(in the rows, 100 means zero)
Known rows, with every way that one mark hangs from another
roguv{sufom{sutat tifog}}: [68,119,78,79,110,74,133,118,88,109,107,85,155,112,95,96,93,96,104,99]
puti{dasi{gubi}}: [83,107,83,103,103,85,103,119,81,135,106,111,131,107,84,105,123,107,109,116]
sutat{sufom{tifog}}: [88,124,80,120,130,93,130,105,104,123,109,91,142,111,108,96,96,100,121,99]
sutat{kero{tesav} puti}: [102,124,62,89,135,97,112,96,113,126,117,107,126,103,110,119,102,110,103,101]
sutat{kero{tesav} puti sufom{tifog}}: [100,117,73,118,155,107,131,99,122,123,117,97,136,99,116,107,95,106,101,90]
sutat{kero puti}: [103,122,70,90,108,93,116,100,103,133,117,98,120,114,107,113,98,102,119,111]
roguv{sufom{sutat{kero} tifog}}: [74,121,74,74,101,71,148,113,99,118,125,89,154,113,101,85,89,94,103,94]
sufom{puti{sutat{kero}}}: [75,131,58,60,105,96,135,108,103,126,104,107,120,139,117,101,96,128,110,117]
puti{dasi peze sutat}: [85,111,85,75,117,122,128,141,54,115,90,114,121,104,84,116,91,122,104,111]
sutat{puti{dasi} sufom{tifog}}: [101,110,103,134,144,115,106,123,92,124,93,100,126,95,90,102,93,92,107,112]
sufom{puti{dasi peze sutat} tifog}: [70,117,92,74,117,121,132,147,69,113,77,118,140,111,79,105,103,137,94,106]
puti{dasi{gubi} peze sutat{sufom}}: [74,88,84,93,126,136,138,146,54,123,90,111,119,112,89,122,103,128,103,116]
dasi{gubi}: [80,112,64,92,97,79,115,106,89,132,113,99,137,122,98,113,122,114,118,110]
tesav{kero}: [93,133,61,100,119,77,121,97,87,137,104,87,124,132,115,91,87,97,124,102]
puti{dasi peze sutat{sufom}}: [85,106,90,93,138,138,132,139,60,117,85,110,113,104,93,114,84,116,104,114]
puti{peze sutat{sufom{tifog}}}: [77,111,75,94,130,126,161,130,72,110,98,93,140,120,105,114,84,125,114,94]
sutat{kero{tesav} sufom{puti{peze}}}: [80,118,73,84,146,126,127,104,117,124,95,129,127,100,109,119,110,135,95,97]
roguv{sufom}: [89,126,65,76,111,81,100,103,96,115,124,91,135,111,84,102,97,86,115,121]
puti{dasi{gubi} peze sutat{kero}}: [78,93,72,70,95,115,148,141,57,132,114,114,127,114,87,112,107,131,99,108]
sutat{kero sufom}: [97,122,72,106,122,98,132,91,111,135,123,97,120,113,119,98,93,96,121,110]
puti{sutat{kero sufom}}: [90,120,63,87,127,109,150,105,96,126,119,92,115,131,128,101,75,107,117,114]
roguv{sufom{sutat{kero puti{peze}}}}: [81,103,78,58,108,112,135,128,74,116,100,101,128,105,90,122,91,110,100,105]

Rows
[67,128,60,47,112,100,108,116,93,107,99,97,126,135,93,105,94,111,102,133]
roguv{sufom{puti{sutat}}}
[69,126,88,80,135,92,114,113,111,126,77,134,127,97,113,102,110,125,78,102]
sufom{puti{dasi} sutat{kero{tesav}}}
[76,98,85,115,128,110,139,136,77,124,103,97,137,120,98,98,100,113,101,109]
puti{dasi{gubi} sutat{sufom{tifog}}}
[83,104,69,79,100,95,137,126,75,135,121,107,122,123,100,100,103,116,99,118]
puti{dasi{gubi} sutat{kero}}
[57,129,86,84,108,81,132,117,101,118,70,108,151,123,112,101,108,126,104,94]
sufom{puti sutat tifog}
[82,107,95,103,138,134,149,146,64,113,93,102,132,103,91,104,84,119,101,102]
puti{dasi peze sutat{sufom{tifog}}}
[74,125,66,73,128,75,143,109,113,111,125,94,160,101,103,94,94,102,88,85]
roguv{sufom{sutat{kero{tesav}} tifog}}
[85,125,58,98,151,108,159,106,112,116,126,94,140,118,126,98,83,117,99,88]
puti{sutat{kero{tesav} sufom{tifog}}}
[76,134,52,59,129,100,127,104,114,118,103,115,128,126,121,107,100,136,92,106]
sufom{puti{sutat{kero{tesav}}}}
[78,119,87,98,116,87,131,121,85,116,80,93,142,115,110,114,94,114,111,92]
sufom{sutat{puti} tifog}
[93,88,86,91,101,118,121,135,69,139,107,120,123,97,76,123,122,124,100,109]
sutat{kero puti{dasi{gubi} peze}}
[73,118,89,100,126,118,131,119,98,119,81,112,143,109,96,109,110,129,110,97]
sutat{sufom{puti{peze} tifog}}
[78,107,88,78,115,116,131,131,63,116,67,107,126,108,100,138,96,126,111,98]
sufom{sutat{puti{peze}}}
[73,94,79,75,105,119,131,147,49,122,95,111,127,114,80,122,109,134,102,111]
puti{dasi{gubi} peze sutat}
[95,116,86,123,137,109,119,110,100,120,98,88,132,110,105,112,93,99,118,103]
sutat{puti sufom{tifog}}
[95,123,75,114,123,89,148,97,116,132,129,93,139,110,114,88,93,99,120,95]
sutat{kero sufom{tifog}}
[100,110,76,81,105,114,130,116,85,129,110,105,124,105,96,125,100,120,115,100]
sutat{kero puti{peze}}
[77,129,71,91,127,76,154,106,110,120,112,103,157,104,122,98,97,120,96,71]
sufom{sutat{kero{tesav}} tifog}
[85,120,97,114,129,104,122,111,118,135,103,118,131,102,101,78,105,105,100,111]
sutat{kero sufom{puti{dasi} tifog}}
